Every row comes from one small tree of marks. Brackets hold a mark, then the marks that hang from it, in alphabetical order. Every link used is in the known rows. Which tree was each row made from?
Known rows
(fudapa (daza gekal) lidi): [ 1.33  0.21  1.01  2.88  1.79  1.46  0.00 -0.46 -3.90  2.42 -1.52  2.43
 -1.35 -1.32  1.67 -0.26  0.76 -2.16  0.01  1.62  0.13  1.07 -1.82  0.27
  3.25]
(fudapa (daza gekal vige) lidi): [ 2.18 -0.25  1.98  2.24  4.02  1.47  0.10 -2.35 -3.58  1.45 -1.24  3.02
 -1.80 -1.30  2.57  0.42 -0.43 -1.46 -0.74  1.83  0.17  2.19 -2.35  0.66
  4.00]
(daza (gekal nubef) vige): [ 0.35 -1.51  1.87  0.58  4.89 -1.23 -1.17 -2.66 -2.52  0.66  0.23  2.16
 -0.88 -0.13  2.16  0.63 -1.24  2.32 -0.13 -0.65 -1.10  3.22 -1.39  1.27
  1.32]
(vige daza): [ 0.21 -1.18 -0.42 -0.69 -2.42  0.99 -0.29  2.61  0.74  0.73 -1.06  1.02
 -1.35 -0.99  0.14 -0.17  0.38 -1.80  0.01 -0.51 -0.25 -0.68  0.78 -0.77
 -0.10]
(dorufeg (gekal nubef) nivaf): [-0.63  0.41  2.10 -2.13  2.80 -2.90  2.38  2.36 -2.73 -2.64 -1.43  0.10
  0.02  1.34 -0.05 -2.17  0.97  1.28  0.29  0.18 -1.45 -1.50 -1.05  1.99
  0.69]
(lote nivaf): [ 1.25 -1.30 -1.05 -0.04 -0.29 -0.20  2.38  0.02 -1.06 -0.42  0.14  0.34
  1.27 -0.47  1.79  0.23  1.84 -0.94  0.68  1.61 -0.51 -0.31 -1.26  0.19
 -0.42]
(fudapa daza lidi): [ 1.72  0.72  0.21  2.12  0.54  1.56 -0.26  0.03 -3.05  0.76 -1.67  1.36
 -0.63 -1.29  0.73 -0.05  0.29 -2.39 -0.89  1.34  0.51 -0.48 -1.89 -0.33
  2.31]
(daza vige): [ 1.21 -0.63  1.24 -0.96  3.16  0.04 -0.01 -2.54  0.59 -1.40  0.32  1.15
 -0.37  0.04  1.10  0.78 -1.81  0.97 -1.14  0.10 -0.01  1.47 -0.77  0.67
  0.98]
(fudapa (daza (gekal nubef) vige)): [ 1.19 -0.94  1.58  1.27  3.52 -0.36 -0.45 -2.98 -3.53  0.97  0.28  3.29
  0.46 -1.48  1.35  0.11 -1.12  0.36 -1.53  0.02 -0.80  2.03 -2.10  1.14
  1.03]
(lote (nivaf (dorufeg vubid))): [ 0.06 -1.59  0.14  0.79  0.62 -1.75  4.45  1.40 -1.17 -0.72  0.36 -1.00
  1.00  0.46  0.73 -0.28  1.84 -0.36  1.13  3.18 -0.88 -0.24  0.76 -0.08
 -0.87]
(nivaf (lote vubid)): [-2.57 -0.86 -2.02 -0.28  0.62 -1.49  3.32  0.19 -1.22  0.46 -0.48 -2.81
 -2.14  0.55  0.18 -1.55  1.08  0.09  1.86  1.86  1.03  1.48 -1.14 -0.10
 -0.06]
(fudapa (daza (gekal nubef)) lidi): [ 1.06  0.02  0.48  3.13  1.71  0.65 -1.01  0.05 -5.10  2.19 -1.76  2.07
 -0.95 -1.53  1.44 -0.33  0.77 -1.61 -0.16  0.79 -0.19  0.55 -2.28  0.18
  2.46]
(vige (daza (gekal (dorufeg nivaf vubid) nubef))): [ 0.47 -2.59  0.56  0.68  0.66 -0.76 -1.22  2.96 -2.67  0.95 -1.29  1.11
 -1.36 -0.23 -1.15 -1.40  1.10 -0.88 -0.13 -0.90 -1.12  0.41  0.03 -0.90
  0.52]
(vubid (dorufeg (gekal nubef) (nivaf lote))): [-1.66 -2.07  1.86  0.97  2.11 -3.77  2.64  1.88 -1.37 -3.86  0.06 -1.73
 -1.04  2.23 -2.28 -2.94  0.07  0.44  1.76  0.94 -0.42 -2.66 -0.98  1.08
  0.22]
(vubid (dorufeg gekal)): [-1.42 -1.36  3.33  1.84  0.64 -1.55  1.24  1.80  1.39 -2.18  0.96 -1.23
 -0.47  1.42 -3.00 -1.62 -0.93  0.84  1.03  0.13 -1.27 -2.05 -0.10  0.60
  0.87]
(fudapa (daza (gekal dorufeg) vige) lidi): [ 2.65 -0.74  2.05  2.88  4.49  1.43 -1.17 -2.55 -3.83  1.03 -1.46  3.12
 -0.80 -1.13  0.64  0.13 -0.69 -1.10 -1.26  1.15  0.02  2.23 -2.48  0.25
  4.08]
(vige (daza (gekal (dorufeg vubid) nubef))): [-0.05 -2.68  0.62  1.24  0.03 -0.51 -2.09  2.75 -1.90  1.63 -1.16  0.79
 -1.38 -0.59 -1.27 -1.06  0.81 -0.47 -0.10 -1.23 -1.52  0.51  0.32 -1.20
  0.58]
(dorufeg nivaf): [ 1.41 -0.45 -0.02 -1.79  1.74 -0.93  2.31  0.10 -1.72 -1.82 -0.39  0.96
 -0.02  1.05  0.47 -1.12  0.89 -0.95 -0.04  1.22  0.84 -0.39 -0.91  0.71
  0.29]
(nivaf (dorufeg gekal vubid) lote): [-4.66  0.16  1.60  0.72  2.38 -4.19  5.88  2.08  0.13 -1.40 -0.86 -3.99
 -2.76  1.87 -0.93 -2.52  0.70  0.97  2.88  3.96 -0.39  0.11  3.36  0.94
  0.33]
(fudapa (daza (gekal dorufeg) vige)): [ 1.88 -1.39  2.24  1.71  4.15  0.36 -0.63 -3.48 -2.57  0.78  0.31  3.56
  1.29 -1.13 -0.11 -0.19 -1.45  0.25 -1.72  0.15 -0.70  2.43 -1.87  0.82
  1.80]
(daza gekal vige): [ 0.69 -1.15  2.80  0.09  4.74 -0.11  0.38 -3.29 -0.55  0.94  0.53  2.53
 -1.49  0.08  2.47  0.68 -1.24  1.37  0.21  0.49 -0.55  3.76 -1.00  1.46
  2.39]
(lidi (fudapa (daza gekal vige))): [ 1.64 -0.30  3.96  0.94  1.73 -0.20  0.05 -2.88 -1.58  1.61  0.44  4.39
 -1.33 -1.27 -0.82 -1.09  0.11 -2.94 -0.93  0.68 -1.45  1.11 -0.63 -0.38
 -0.27]
(gekal nubef): [-0.51 -0.42 -1.22  0.63  0.15 -1.56 -2.23  0.86 -2.83 -0.47 -0.42 -0.53
  0.93 -0.26 -0.47 -0.11  0.07  1.36 -0.42 -1.44 -0.67 -0.89 -0.64 -0.22
 -1.62]
(dorufeg (nivaf lote) vubid): [-0.77 -1.61  0.19 -1.37  4.47 -3.46  4.73  1.06 -2.64 -2.56 -0.28 -3.19
 -2.94  2.30  0.32 -2.58  2.01 -1.58  0.18  2.89  0.38  0.16 -0.31 -0.36
  1.12]
(lidi (fudapa (daza (gekal nubef) vige))): [ 1.53 -0.47  3.56  1.16  1.64 -0.87 -0.60 -2.62 -2.53  1.50  0.27  4.18
 -1.16 -1.51 -0.94 -1.02  0.09 -2.55 -1.17  0.19 -1.62  0.89 -0.89 -0.42
 -0.78]
(fudapa (daza (gekal dorufeg nubef) vige)): [ 1.57 -1.54  1.80  1.94  4.13 -0.45 -1.77 -2.96 -3.94  0.63  0.02  3.29
  1.48 -1.21 -0.51 -0.29 -1.32  0.81 -1.91 -0.55 -0.96  2.01 -2.07  0.76
  1.17]

Which tree is each row?
[-1.35 -1.57  0.84 -0.28 -0.10 -1.54  6.76  3.27 -1.47  0.47  0.06 -1.32
  1.26  0.59 -0.15 -1.27  2.30  1.54  2.13  3.29 -1.42  0.97 -1.59  0.57
 -0.66] => (lote (nivaf (dorufeg gekal)) vubid)
[ 1.36 -2.97  2.72  0.88  7.65 -2.47 -1.29 -1.99 -4.19 -0.98 -0.09  1.15
 -0.48  1.20 -0.60 -0.87 -0.73  2.34 -1.43 -0.48 -1.51  3.11 -1.68  0.44
  2.02] => (daza (gekal (dorufeg nivaf vubid) nubef) vige)
[ 0.91 -2.40  0.24  1.06  3.98 -3.28 -2.31  1.69 -5.06 -2.82 -0.83 -2.07
  1.49  1.57 -4.28 -2.12  0.75  1.34 -2.25 -1.50 -1.41 -1.04 -1.15 -1.48
 -0.50] => (gekal (dorufeg nivaf vubid) nubef)
[-4.44  0.61 -0.06  0.74  0.75 -3.95  4.08  1.42 -0.97 -1.10 -1.38 -2.14
 -1.29  1.01 -0.62 -1.93  0.30  1.85  3.42  2.77  0.26 -0.39  2.70  1.71
 -1.29] => (nivaf (dorufeg (gekal nubef)) lote)
[ 0.20 -2.22  0.04  1.10 -0.83  0.01 -2.43  2.31 -1.92  1.76 -1.39  1.81
 -0.84 -0.85 -0.98 -0.74  0.53 -0.39  0.31 -1.49 -1.02  0.46  0.25 -0.68
  0.23] => (vige (daza (gekal dorufeg nubef)))
[-0.83 -3.35  0.86  1.08  0.35 -1.97  4.53  3.42 -2.01 -0.67  0.86 -2.10
  1.10  0.85 -1.47 -1.76  1.94  1.16  1.57  1.71 -2.05 -0.51 -3.74 -0.08
 -0.48] => (lote nivaf (vubid (dorufeg (gekal nubef))))
[-1.49 -1.69  0.45 -0.05 -0.19 -2.12  6.09  3.58 -2.45  0.28 -0.09 -1.38
  1.50  0.49 -0.19 -1.30  2.31  1.92  2.02  2.88 -1.78  0.68 -1.73  0.51
 -1.30] => (lote (nivaf (dorufeg (gekal nubef))) vubid)
[-0.42 -1.87  3.47  0.55  1.81 -2.28  2.92  1.94  0.31 -3.46  0.61 -0.46
 -0.48  2.13 -2.54 -2.34 -0.41  0.27  1.12  0.89 -0.66 -2.37 -0.66  1.09
  1.11] => (vubid (dorufeg gekal nivaf))
[-0.83 -1.11  1.25  0.71  1.17 -2.87  4.38  2.51 -1.56 -1.16 -0.12 -1.39
  0.90  0.65  0.42 -0.89  2.05  0.81  1.30  2.87 -1.85 -0.89  0.47  0.57
 -0.71] => (lote (nivaf (dorufeg (gekal nubef) vubid)))
[-2.12  0.07  1.41 -2.62  3.14 -2.88  6.25  1.90 -1.48 -2.05 -1.32 -1.47
 -2.13  1.98  0.27 -3.18  1.76  0.44  1.95  2.70 -0.19  0.19 -1.53  2.19
  1.53] => (dorufeg gekal (nivaf (lote vubid)))
[-0.26 -1.74 -0.07  0.35 -1.46  0.01 -1.16  2.50 -1.49  2.16 -1.22  1.79
 -1.59 -1.14  0.76 -0.48  0.84 -0.95  0.79 -1.03 -0.86  0.47  0.31 -0.23
  0.01] => (vige (daza (gekal nubef)))
[ 2.09 -0.89  1.67  3.13  3.65  0.65 -0.04 -0.04 -5.07  1.13 -1.65  1.60
 -1.07 -0.40 -0.33 -1.21  1.09 -2.17 -0.81  1.67 -0.15  0.97 -2.05 -0.41
  3.75] => (fudapa (daza (gekal (dorufeg nivaf vubid))) lidi)
[ 1.98  0.06  3.42  0.40  0.98 -0.16 -0.01 -2.69 -0.88  0.44  0.37  3.71
 -1.05 -1.41 -1.46 -1.03 -0.14 -3.14 -1.62  0.37 -1.23  0.13 -0.63 -0.77
 -0.94] => (lidi (fudapa (daza vige)))
[-0.06 -2.50 -0.96  1.09  4.32 -3.91 -1.46  1.37 -5.38 -2.92 -1.18 -2.87
  0.53  1.70 -3.88 -2.60  0.97  1.08 -1.28 -0.65 -0.77 -0.85 -1.02 -1.41
 -0.65] => (gekal (dorufeg (nivaf lote) vubid) nubef)
[-2.52  0.74  2.06  0.57  0.08 -2.54  2.17  2.53 -0.40 -0.81 -0.81 -0.48
  0.44  0.71 -1.38 -0.84 -0.30  2.53  1.74  1.19 -1.11 -0.90  2.32  1.39
 -1.03] => (nivaf (dorufeg (gekal nubef)))
[-2.75  0.48  3.66  0.67  1.77 -2.80  3.97  3.21  0.68 -1.03 -0.19 -2.19
 -0.95  1.58 -1.78 -1.40  0.11  1.60  1.20  2.25 -1.64 -0.28  2.89  0.57
  0.40] => (nivaf (dorufeg gekal vubid))
[ 0.98 -2.15  3.65  1.34  6.77 -0.96 -0.87 -2.74 -1.29  0.25  0.50  1.08
 -1.14  0.91 -0.51 -0.27 -1.10  1.94 -1.12 -0.03 -1.37  3.79 -0.79  0.25
  3.02] => (daza (gekal (dorufeg vubid)) vige)
[ 2.04 -0.55  4.11  1.39  2.04 -0.17 -0.69 -2.95 -1.83  1.31  0.28  4.34
 -0.79 -1.20 -2.08 -1.29 -0.05 -2.60 -1.34  0.18 -1.59  1.18 -0.64 -0.61
 -0.12] => (lidi (fudapa (daza (gekal dorufeg) vige)))
[ 1.45 -1.99  2.87  1.16  5.51 -0.17 -1.26 -3.55 -1.08  0.26  0.19  2.51
 -0.21  0.33 -0.20  0.21 -1.53  1.98 -0.55 -0.30 -0.84  3.77 -1.03  0.89
  2.61] => (daza (gekal dorufeg) vige)
[ 2.49 -0.98  2.52  3.11  5.29  0.93 -0.79 -2.05 -4.06  0.97 -1.32  2.07
 -1.34 -0.76  0.49 -0.22 -0.41 -1.12 -1.62  1.42 -0.49  2.31 -2.23 -0.12
  4.40] => (fudapa (daza (gekal (dorufeg vubid)) vige) lidi)
[-4.90  0.14  0.94  0.99  2.45 -4.99  4.68  2.52 -1.21 -1.53 -0.95 -4.27
 -2.49  1.79 -1.20 -2.45  0.74  1.61  2.66  3.23 -0.68 -0.37  2.95  0.77
 -0.53] => (nivaf (dorufeg (gekal nubef) vubid) lote)
[-2.81 -0.66  2.01 -1.53  5.58 -5.40  4.72  3.17 -3.38 -3.38 -1.23 -4.10
 -2.94  2.72 -0.25 -3.64  2.14  0.58  0.61  1.92 -1.76 -0.97 -0.48  0.98
  1.51] => (dorufeg (gekal nubef) (nivaf lote) vubid)
[ 0.57 -2.11  2.31  1.25  4.46 -1.44  0.28 -0.08 -2.72  0.55  0.01  0.54
 -0.55  1.36 -1.53 -1.51  0.97  0.59  0.05  0.50 -1.03  2.15 -0.46 -0.04
  2.10] => (daza (gekal (dorufeg nivaf vubid)))
[ 1.08 -0.05  3.35  1.38  0.12 -0.41  0.16 -1.69 -1.90  2.30  0.26  3.81
 -1.19 -1.34 -1.51 -1.50  0.97 -3.48 -0.36  0.67 -1.47  0.40 -0.29 -0.63
 -0.64] => (lidi (fudapa (daza gekal)))
[ 1.34 -2.07  1.35  0.44  3.94 -1.77 -0.12  0.79 -2.32 -2.45 -0.26 -1.43
  0.67  1.84 -3.77 -1.97  0.61  0.15 -1.75  0.06 -0.69 -0.17 -0.41 -1.29
  1.01] => (gekal (dorufeg nivaf vubid))
[-1.36 -0.48  3.37 -1.70  5.26 -4.31  3.39  3.90 -3.16 -3.12 -0.83 -2.87
 -1.63  2.45 -0.91 -3.07  1.80  0.98 -0.67  0.84 -2.62 -1.38 -0.68  0.79
  1.65] => (dorufeg (gekal nubef) nivaf vubid)
[ 1.01 -2.27  2.08  1.61  5.52 -1.39 -3.02 -2.88 -3.07  0.17 -0.19  2.20
  0.30  0.13 -0.31  0.21 -1.54  2.85 -0.82 -1.35 -1.40  3.13 -1.52  0.73
  1.31] => (daza (gekal dorufeg nubef) vige)
[-0.71 -3.24  1.53  0.85  0.39 -1.51  5.30  2.99 -0.98 -0.56  1.04 -1.95
  1.01  0.85 -1.45 -1.74  1.81  0.82  1.65  2.22 -1.83 -0.22 -3.51  0.05
  0.11] => (lote nivaf (vubid (dorufeg gekal)))
[-1.41 -1.86  2.51  0.62  2.21 -3.05  3.90  1.40 -0.01 -3.62  0.37 -1.31
 -1.58  2.25 -2.22 -2.78 -0.03 -0.15  1.95  1.77 -0.17 -2.26 -0.54  1.25
  1.19] => (vubid (dorufeg gekal (nivaf lote)))
[ 0.51 -1.99 -0.67 -0.01  2.47 -1.36  0.68 -0.08 -2.74 -1.87 -0.95 -0.72
  0.85  1.40 -3.35 -2.23  0.74  0.34 -0.15  0.69  0.61  0.59 -1.39 -0.44
  0.38] => (gekal (dorufeg (nivaf (lote vubid))))
[-2.75  0.23  3.39  0.19  3.65 -3.45  0.99  3.70 -1.35 -1.17 -0.50 -3.90
 -1.63  1.35 -1.29 -1.88  0.87  1.78 -0.56 -0.22 -3.43 -0.87  0.28  0.10
  1.33] => (dorufeg (gekal nubef) vubid)
[-2.46 -0.21  0.51 -2.26  3.33 -3.89  4.74  2.50 -3.46 -2.19 -1.59 -1.79
 -1.52  1.73 -0.05 -3.28  1.78  1.27  1.68  1.55 -0.63 -0.40 -1.91  2.01
  0.51] => (dorufeg (gekal nubef) (nivaf (lote vubid)))
[ 0.99  0.05  2.97  1.59  0.06 -0.83 -0.59 -1.39 -2.77  2.11  0.13  3.58
 -0.81 -1.44 -1.51 -1.57  1.05 -3.04 -0.63  0.00 -1.74  0.14 -0.57 -0.68
 -1.19] => (lidi (fudapa (daza (gekal nubef))))
[-0.01 -2.46 -0.53  0.47 -0.04 -0.75 -0.91  2.04 -2.70  0.96 -1.76  1.47
 -1.56 -0.51 -0.58 -1.55  1.14 -0.95  0.82 -0.53 -0.33  0.46  0.04 -0.45
  0.24] => (vige (daza (gekal (dorufeg (nivaf lote)) nubef)))
[-1.09 -0.24  4.42 -2.14  5.30 -3.26  5.00  3.38 -1.13 -2.77 -0.50 -2.48
 -2.25  2.59 -0.64 -2.85  1.68  0.17 -0.33  1.91 -2.20 -0.76 -0.26  0.84
  2.82] => (dorufeg gekal nivaf vubid)
[-2.89  0.33  2.93  0.92  1.82 -3.74  2.93  3.74 -0.62 -1.22 -0.44 -2.53
 -0.45  1.50 -1.70 -1.41  0.19  2.23  1.00  1.64 -2.00 -0.66  2.61  0.47
 -0.42] => (nivaf (dorufeg (gekal nubef) vubid))
